Every row comes from one small tree of marks. The marks that hang from a mark follow it in brackets, in the order of their numbers. Every link used is in the known rows. Which tree was each row made from?
Known rows
Z_586[Z_65[Z_211[Z_119] Z_746 Z_969[Z_794]]]: [-0.15 -0.06  0.31  0.38 -0.90 -2.61 -0.77  1.02  3.54  1.25  0.10  1.28
  2.72 -0.22  1.69 -1.08  0.05 -0.56 -2.55 -0.64 -4.72 -0.84 -0.82 -0.93
 -2.34 -1.85  1.49 -0.22  0.12 -2.44 -0.91]
Z_969[Z_65[Z_211 Z_746] Z_440 Z_794]: [ 1.79 -3.38 -0.64 -1.18 -0.87  5.18 -0.33  3.45  0.86 -0.63 -2.19 -2.53
 -3.16 -2.67  2.85 -2.86  0.97  0.18 -3.43  3.97  1.82  0.95  2.88 -1.06
 -0.21  0.84 -2.89 -1.50  1.03  0.49  0.89]
Z_65[Z_586 Z_746 Z_969]: [ 0.02  0.06  1.56 -0.92  3.24  0.42  1.50 -1.57 -0.11 -0.10 -1.82  3.02
  2.99 -1.25 -3.22  2.62  1.41  0.86  2.73 -2.96  1.25 -0.13 -0.45  0.53
 -1.01  0.78 -0.42  0.51  2.20 -0.98  1.15]
Z_969[Z_440 Z_794]: [-2.31 -1.85 -0.29 -0.58  6.31  0.61  1.36  4.39  0.33 -3.10 -1.99 -5.35
 -1.39 -1.68  2.20 -1.28 -0.12 -2.49 -2.56  3.52  4.00 -0.84  4.95 -6.24
 -0.22  0.80 -2.49  1.47 -1.02  2.17  0.30]
Z_746[Z_65]: [-0.56  0.88  2.21  0.01  5.02 -1.99  2.51  4.18  1.70 -1.62 -1.22 -2.78
  1.33 -0.26  3.20 -3.53 -2.81 -1.96 -0.54 -1.97  0.36 -2.51  3.31 -4.85
  2.01  0.05  2.28  0.61 -3.98  1.14 -2.09]
Z_586[Z_65[Z_211[Z_119] Z_746 Z_969[Z_440 Z_794]]]: [-2.49 -1.06 -0.50 -0.51 -2.20  1.44 -1.76  0.36  3.36  1.08  0.98  1.21
  1.27  0.52  0.86 -0.41  0.72 -0.21 -4.22  2.27 -2.14  0.46 -0.52 -0.07
 -2.54 -1.13  0.12 -0.75  1.12 -1.92  0.44]
Z_746[Z_65[Z_586]]: [ 1.21  0.31  2.27  1.65  4.85 -1.92  3.13  2.94  0.39 -1.07 -0.92 -1.06
  0.56  0.25  1.68 -2.33 -0.20  0.63  0.53 -2.62  1.94 -1.21  0.16 -2.78
  0.80  0.65  1.09  1.18 -1.76  1.86 -1.79]
Z_65[Z_211[Z_119] Z_586 Z_746 Z_969[Z_794]]: [ 1.65 -0.34 -0.60  0.46 -1.76  0.70 -0.26 -1.67  1.96  1.98 -0.42  2.31
  0.03  0.68 -2.21  0.44  4.37  1.85 -0.55  1.28 -2.59  2.35 -1.69  1.45
 -2.33 -0.96 -1.65 -1.04  2.99  0.34 -0.12]
Z_746[Z_65[Z_211[Z_119] Z_586]]: [ 1.89  0.18  0.48  1.12 -0.66 -2.51  1.61  0.93  0.66  1.89  2.10 -0.58
 -0.84  2.24  1.07 -3.71  0.20  1.36 -0.09 -0.30 -2.22  1.22 -2.95  0.93
  1.19 -0.68  1.33 -0.65 -0.54  3.24 -3.09]
Z_211[Z_65[Z_586 Z_746 Z_969[Z_440]] Z_119]: [-3.43 -0.46  0.96 -1.94 -3.08  4.08 -0.85 -5.48 -2.73  3.15  3.28  2.96
  0.70  0.76 -4.39  5.25  1.56  0.23  0.77 -0.36 -1.54  0.27 -4.77  5.06
  1.77  0.04 -1.89  0.74  3.31  0.03  4.26]
Z_746[Z_65[Z_211 Z_586 Z_969]]: [ 3.13  1.05 -1.32  0.89 -0.21  0.98  0.40  0.12  2.25  0.06 -0.64  0.43
 -1.07  1.52  0.48 -3.08 -1.04  2.72  0.80 -0.69  1.97  0.96  0.65  1.27
  0.11 -0.07  2.29 -0.57 -0.58  0.82 -3.29]
Z_65[Z_211 Z_586 Z_969[Z_440]]: [ 0.85 -1.74 -2.89 -1.04 -1.35  2.41 -1.05 -1.46 -0.60 -0.32  0.08 -0.33
 -3.05  0.23 -1.77  0.14 -1.13  2.10  1.03  2.14  5.38  2.57  0.90  2.52
  0.04  1.34  0.30 -0.91  2.17  1.43 -0.67]
Z_211[Z_65[Z_586 Z_969[Z_794]] Z_119]: [-1.30  1.62  0.19  0.73  0.49 -2.00  0.18 -2.31 -1.89  0.18  0.95  0.84
 -0.72  2.04  0.20  2.01  0.09  0.04  0.40 -0.01 -3.37  0.16 -0.76  0.33
 -0.02 -0.25 -1.01  0.36  0.79 -0.26  2.33]
Z_969[Z_794]: [-0.56 -0.28  1.36 -0.16  7.80 -3.36  2.98  4.79  0.47 -3.90 -3.57 -4.75
 -0.01 -1.52  3.14 -1.77  0.04 -3.12 -0.50  0.90  0.72 -1.28  4.65 -7.15
 -0.53  0.12 -0.95  1.01 -1.89  1.53 -0.62]
Z_586[Z_65]: [-0.89  0.07  2.52  1.02  6.43 -6.91  2.63  3.99 -0.69 -3.15 -1.02 -1.69
  3.06 -1.32  3.42 -0.45 -4.73 -3.74  0.57 -4.21  0.31 -3.11  1.31 -5.47
 -0.33  0.45  2.99  2.40 -2.56 -1.07 -1.65]
Z_119[Z_211[Z_65[Z_969]]]: [ 1.32  1.68 -0.71  0.03 -2.44 -3.59  0.46 -0.76 -3.06 -1.95  1.07 -1.96
 -0.69  0.23  0.69  1.70 -3.01 -1.67  4.02 -1.47  2.45 -0.91  1.99  0.43
  3.00  0.87  1.32  0.14 -3.59  0.44 -0.99]
Z_969[Z_65[Z_746]]: [ 1.34 -1.07  3.11 -0.43  2.84  0.08  2.34  2.55 -1.18 -1.14 -1.46 -0.28
  1.28 -3.09  1.93  0.34 -1.93 -2.36  0.45 -2.96 -1.18 -3.45  1.73 -1.89
  2.00  1.32  0.23 -0.06  0.41 -0.64  1.46]
Z_746[Z_65[Z_211[Z_119] Z_586 Z_969[Z_440 Z_794]]]: [-0.54 -1.04 -2.81  0.56 -1.88  4.40 -2.07 -0.57  2.95  1.63  1.45 -1.11
 -3.70  3.68  0.63 -3.68  2.36  3.23 -4.10  4.65  0.72  1.49  0.38  1.15
 -0.53 -0.78 -0.79 -1.37  0.97  2.84 -1.07]

Write each row's tree
[-1.95  1.15  2.51  1.04  5.09 -1.13  0.89  2.98  3.20 -1.50 -2.82  1.04
  4.07 -1.20  1.34  0.06 -0.10 -2.17 -2.11 -3.00 -1.44 -2.34  2.61 -4.34
 -2.92 -0.88  1.35  1.50 -1.23 -4.00 -0.36]	Z_586[Z_65[Z_746 Z_969[Z_794]]]
[-0.99  0.51 -0.14 -1.88 -4.90  2.63 -2.47 -2.14 -2.40 -0.28  1.24 -0.51
  0.10 -0.41 -2.95  2.77 -0.29 -0.75  2.64  0.57  4.03 -0.37  0.36  2.06
  2.65  0.39 -1.03 -0.34 -2.56  0.77  1.37]	Z_119[Z_211[Z_65[Z_746 Z_969[Z_440]]]]
[-0.72 -2.10 -1.98 -0.86 -2.63  4.95 -1.60 -2.61  1.56  2.84  0.61  1.26
 -1.82  0.35 -3.09  0.28  4.69  2.45 -2.02  3.96  0.15  2.64 -1.59  1.75
 -2.62 -1.13 -3.46 -1.06  4.05  1.33  1.44]	Z_65[Z_211[Z_119] Z_586 Z_746 Z_969[Z_440 Z_794]]
[-3.32 -0.11 -0.12 -1.48 -1.24  4.75 -0.97 -3.54 -0.90  2.40  1.56  2.36
 -0.70  1.33 -2.91  3.41  3.59  1.09 -1.36  1.75 -1.33  1.32 -2.84  2.94
 -0.29 -0.57 -3.17  0.62  2.80 -0.03  3.80]	Z_211[Z_65[Z_586 Z_746 Z_969[Z_440 Z_794]] Z_119]
[-0.05 -0.38 -1.65  1.43 -3.11  4.23 -2.22 -2.08 -2.11 -0.55 -0.32 -0.61
 -2.28  0.35 -2.34  1.83  3.80  1.67  0.58  2.69  4.97  1.83 -0.97  1.88
 -0.05  0.05 -4.27  0.59  0.32  1.03  2.35]	Z_119[Z_211[Z_65[Z_586 Z_746 Z_969[Z_440 Z_794]]]]
[-0.84  1.81  0.18 -0.39 -0.75 -2.81  0.55 -3.96 -3.45  0.76  2.77  2.06
 -0.19  1.96 -1.47  2.89 -1.80 -0.38  3.24 -2.24 -3.75 -0.71 -3.04  3.44
  2.14  0.45  0.72  0.45  1.31 -0.63  2.00]	Z_211[Z_65[Z_586 Z_969] Z_119]
[ 0.84  1.24  0.78 -0.77  0.00 -1.74 -0.51  0.60  2.05  0.49 -1.06  2.14
  2.98 -1.46 -0.03 -0.61 -2.57 -0.55  0.52 -3.14 -1.17 -1.14 -0.42 -0.41
 -1.09 -0.75  3.49  0.02 -0.28 -4.04 -2.14]	Z_586[Z_65[Z_211 Z_746 Z_969]]
[ 1.83  1.39 -1.26  1.55 -0.45  0.65 -0.22 -0.14  3.29  1.78  0.03  0.10
 -2.35  3.16  1.90 -3.85  1.68  2.72 -2.37  2.06 -2.70  1.25  0.41  0.10
 -0.88 -0.96  0.62 -1.38  0.24  1.54 -2.19]	Z_746[Z_65[Z_211[Z_119] Z_586 Z_969[Z_794]]]
[-2.38  1.06  2.94  0.02  3.43 -2.21  1.33  1.28  0.98 -1.16 -1.37  2.62
  5.66 -1.56  0.12  1.79 -2.54 -2.06  0.59 -5.18 -1.48 -3.27  1.08 -1.79
 -1.02 -0.39  3.16  1.20 -0.91 -4.24 -0.77]	Z_586[Z_65[Z_746 Z_969]]
[-0.86 -0.96 -0.66 -0.38  0.61  2.86 -1.74  1.82  3.73 -0.01 -2.24  0.27
  0.74 -1.62  0.64 -1.56  0.02  0.10 -3.48  2.30  1.86  0.51  1.49 -1.70
 -2.94 -0.62  0.27 -0.23 -0.13 -3.13 -0.75]	Z_586[Z_65[Z_211 Z_746 Z_969[Z_440 Z_794]]]
[ 4.00 -0.98 -1.14  1.00  1.98 -1.76  1.16  4.90 -0.01 -2.64 -2.61 -4.25
 -3.43 -1.49  5.26 -4.53 -2.30 -0.28 -1.61  1.63  0.24 -0.10  4.54 -2.91
  0.82  1.62  0.05 -1.32 -0.76  0.13 -1.08]	Z_969[Z_65[Z_211] Z_794]
[-1.57  1.78  2.07 -1.12 -1.72  0.16  0.23 -4.58 -2.51  2.54  1.69  4.32
  1.87  0.53 -3.51  4.56  1.36  0.20  2.42 -3.16 -4.35  0.18 -4.47  4.37
  1.01 -0.52 -0.30  0.52  1.75 -1.34  2.92]	Z_211[Z_65[Z_586 Z_746 Z_969] Z_119]
[ 0.87  1.44 -0.21  0.46 -1.88  0.12 -0.99  0.31 -0.41 -1.36 -1.79 -1.30
  0.57 -0.61 -0.08  0.96  2.18 -1.40  1.43  0.01  0.94  0.29  2.22 -1.24
  0.92 -0.96 -1.85 -0.11 -3.02 -0.91  1.05]	Z_119[Z_211[Z_65[Z_746 Z_969[Z_794]]]]
[-1.37  1.96  1.04  0.04 -0.69  0.95  0.22 -2.57 -1.27  1.98 -0.62  2.74
  1.26  1.03 -2.25  2.98  3.94  0.37  0.16 -0.82 -4.69  0.60 -2.45  1.53
 -0.67 -1.01 -2.24  0.49  1.84 -1.90  3.54]	Z_211[Z_65[Z_586 Z_746 Z_969[Z_794]] Z_119]
[-0.13  0.00  0.69 -2.59 -2.35 -0.24 -0.62 -1.44  1.96  2.51  1.44  2.96
  1.83 -0.90 -1.87  0.43  0.53 -0.48  1.57 -0.41 -3.23  0.19 -0.55  2.54
  0.07 -1.60  0.57 -1.35  1.02  0.08  0.04]	Z_65[Z_211[Z_119] Z_746 Z_969]
[ 2.50  1.97 -1.79  2.89 -0.63 -2.11 -0.20 -0.27 -2.56 -2.38 -1.05 -1.95
 -2.91  1.03  0.41  0.31  1.34  1.39  2.43  0.20  2.98  1.06  0.87 -0.29
  0.34  0.82 -1.46  0.58 -1.35  0.54 -0.48]	Z_119[Z_211[Z_65[Z_586 Z_969[Z_794]]]]
[ 0.80 -0.92  1.39 -2.03 -1.37 -2.22  0.75  0.76 -0.13  2.04  0.57 -0.11
  1.47 -1.82 -0.96  0.24  0.57 -2.13  1.81  0.02 -3.14  0.45 -1.94 -0.29
  0.74 -1.38  0.17 -0.62  0.49  1.60 -0.68]	Z_65[Z_211[Z_119] Z_746]
[-2.53 -1.64 -2.20  0.62 -0.75 -1.36 -1.58  0.65  2.19 -0.11  2.32 -1.46
 -0.32  1.50  2.50 -1.83 -1.47 -0.30 -4.06  3.51 -1.61 -0.54  1.48 -1.06
 -1.80 -0.06  1.57  0.00 -0.17 -0.75 -1.07]	Z_586[Z_65[Z_211[Z_119] Z_969[Z_440 Z_794]]]
[ 1.10 -3.60 -0.46  0.30 -2.77  4.11 -0.98  0.52 -0.06  1.90  0.75 -0.41
 -3.87 -0.02  1.35 -0.72  3.78  2.16 -3.08  3.49 -0.95  1.61 -2.36  1.96
 -0.84  0.74 -4.37 -1.32  4.01  1.95  2.81]	Z_969[Z_65[Z_211[Z_119] Z_586 Z_746] Z_440 Z_794]
[ 0.22 -0.25 -3.49  1.84 -2.11  1.45 -1.66 -1.41 -2.83 -2.13  0.48 -2.87
 -4.70  1.12 -0.36  0.73  1.24  1.73  0.76  3.02  5.63  1.08  0.91  1.38
  0.46  1.41 -2.83  0.07 -0.99  1.62  1.07]	Z_119[Z_211[Z_65[Z_586 Z_969[Z_440 Z_794]]]]
[-3.06  0.03 -1.53 -0.66 -0.54  1.97 -1.02 -2.91 -2.00  0.18  1.49 -0.45
 -2.39  2.30 -0.76  2.17  1.08  0.70 -1.42  2.54 -0.81  0.57 -0.60  0.96
  0.31  0.15 -2.48  1.19  2.19  1.05  3.27]	Z_211[Z_65[Z_586 Z_969[Z_440 Z_794]] Z_119]
[ 0.88  0.07  2.04  0.49  1.46 -3.98  1.12  3.06  0.71  0.00 -1.64  0.12
  3.30 -2.45  1.42 -1.56 -1.97 -2.28  0.92 -2.81 -0.76 -0.02 -1.97 -2.24
 -1.55 -0.63  2.02  0.79 -1.61 -2.18 -2.32]	Z_586[Z_65[Z_211 Z_746]]
[-2.77 -1.01  0.22 -1.56 -2.86  0.83 -2.35 -1.60  1.64  1.99  2.75  2.64
  2.26  0.01 -0.97  1.73 -1.63 -0.27 -1.59  0.23 -2.09 -0.84 -1.81  2.68
 -0.69 -1.23  1.95 -0.36  0.93 -1.17 -0.01]	Z_586[Z_65[Z_211[Z_119] Z_746 Z_969[Z_440]]]
[ 2.87  0.45 -1.76 -0.41  0.86 -1.73  0.71 -1.12 -0.37 -1.09 -0.96  0.72
 -1.45  0.35 -1.34 -0.30 -1.41  2.36  3.00 -0.36  1.72  1.82  0.39  1.76
 -0.41  0.87  0.87 -0.43  2.03  0.12 -1.66]	Z_65[Z_211 Z_586 Z_969]
[ 1.10  1.35 -1.03  1.58 -1.04 -2.74 -0.66  0.73 -1.93 -2.98 -0.93 -3.35
 -0.97  0.40  2.15 -1.07 -1.29 -1.40  1.20  0.71  2.14 -0.03  3.43 -1.73
  1.60 -0.06 -0.95  0.23 -4.14 -0.07 -0.62]	Z_119[Z_211[Z_65[Z_969[Z_794]]]]
[ 0.12  0.28  1.10  0.70  1.21 -7.97  1.10  2.42 -0.50  0.58  2.16 -1.15
  2.06  0.27  3.44 -1.62 -3.77 -2.81 -0.28 -1.30 -3.52 -1.22 -1.90 -0.90
 -0.13 -0.42  3.25  0.64 -2.12 -0.05 -3.11]	Z_586[Z_65[Z_211[Z_119]]]
[-0.12  0.07 -2.19  1.04 -3.40  0.70 -1.02 -3.12 -4.45 -1.34  2.22 -0.82
 -3.47  1.18 -1.70  2.86 -0.97  1.27  3.12  0.64  6.03  1.04 -0.51  3.33
  2.57  2.01 -0.49  0.33 -0.82  1.91  0.59]	Z_119[Z_211[Z_65[Z_586 Z_969[Z_440]]]]
[ 2.23  0.81 -1.10 -1.07 -0.52  0.31  0.28  1.80  3.04 -0.56 -0.63 -0.68
 -0.45  0.62  1.66 -4.15 -3.07  0.09 -0.11 -0.75  0.51 -0.19  3.59 -1.07
  1.42 -0.48  3.72 -1.66 -2.54 -0.33 -3.55]	Z_746[Z_65[Z_211 Z_969]]
[ 2.96  0.83  1.11  1.74 -2.28 -2.36  0.52 -0.43 -4.88 -0.05 -0.65 -0.85
  0.18 -0.68 -2.36  2.07  1.93  0.02  4.63 -2.03  2.25  1.56 -4.57  1.15
  1.85  0.50 -2.41  0.72 -1.83  1.78  0.29]	Z_119[Z_211[Z_65[Z_586 Z_746]]]
[-1.31 -2.44 -0.79 -2.20 -4.00  4.27 -1.84 -4.33  0.14  3.43  1.95  2.93
 -0.45  0.98 -4.79  2.19  2.02  2.33  0.68  2.24  0.44  2.18 -2.97  5.33
 -0.24 -0.28 -1.39 -1.21  3.81  1.82  1.33]	Z_65[Z_211[Z_119] Z_586 Z_746 Z_969[Z_440]]
[ 0.93  1.33  1.09  1.13  2.97  0.26  1.68  0.43  1.99 -1.11 -0.22  1.11
  0.27  1.22  0.20 -1.61 -1.06  1.58  1.10 -3.03  1.29 -1.69  1.87 -0.49
  0.79  0.33  2.44  0.65 -0.73  0.82 -1.57]	Z_746[Z_65[Z_586 Z_969]]
[-3.70 -0.76  2.13 -0.62  2.38  1.55 -0.40  0.41  1.41 -0.22  0.09  1.92
  4.08 -1.75 -0.93  2.48 -2.93 -1.74 -1.30 -2.36  1.82 -2.91  0.91 -1.37
 -0.50  0.03  1.67  1.64 -0.16 -2.99  1.16]	Z_586[Z_65[Z_746 Z_969[Z_440]]]
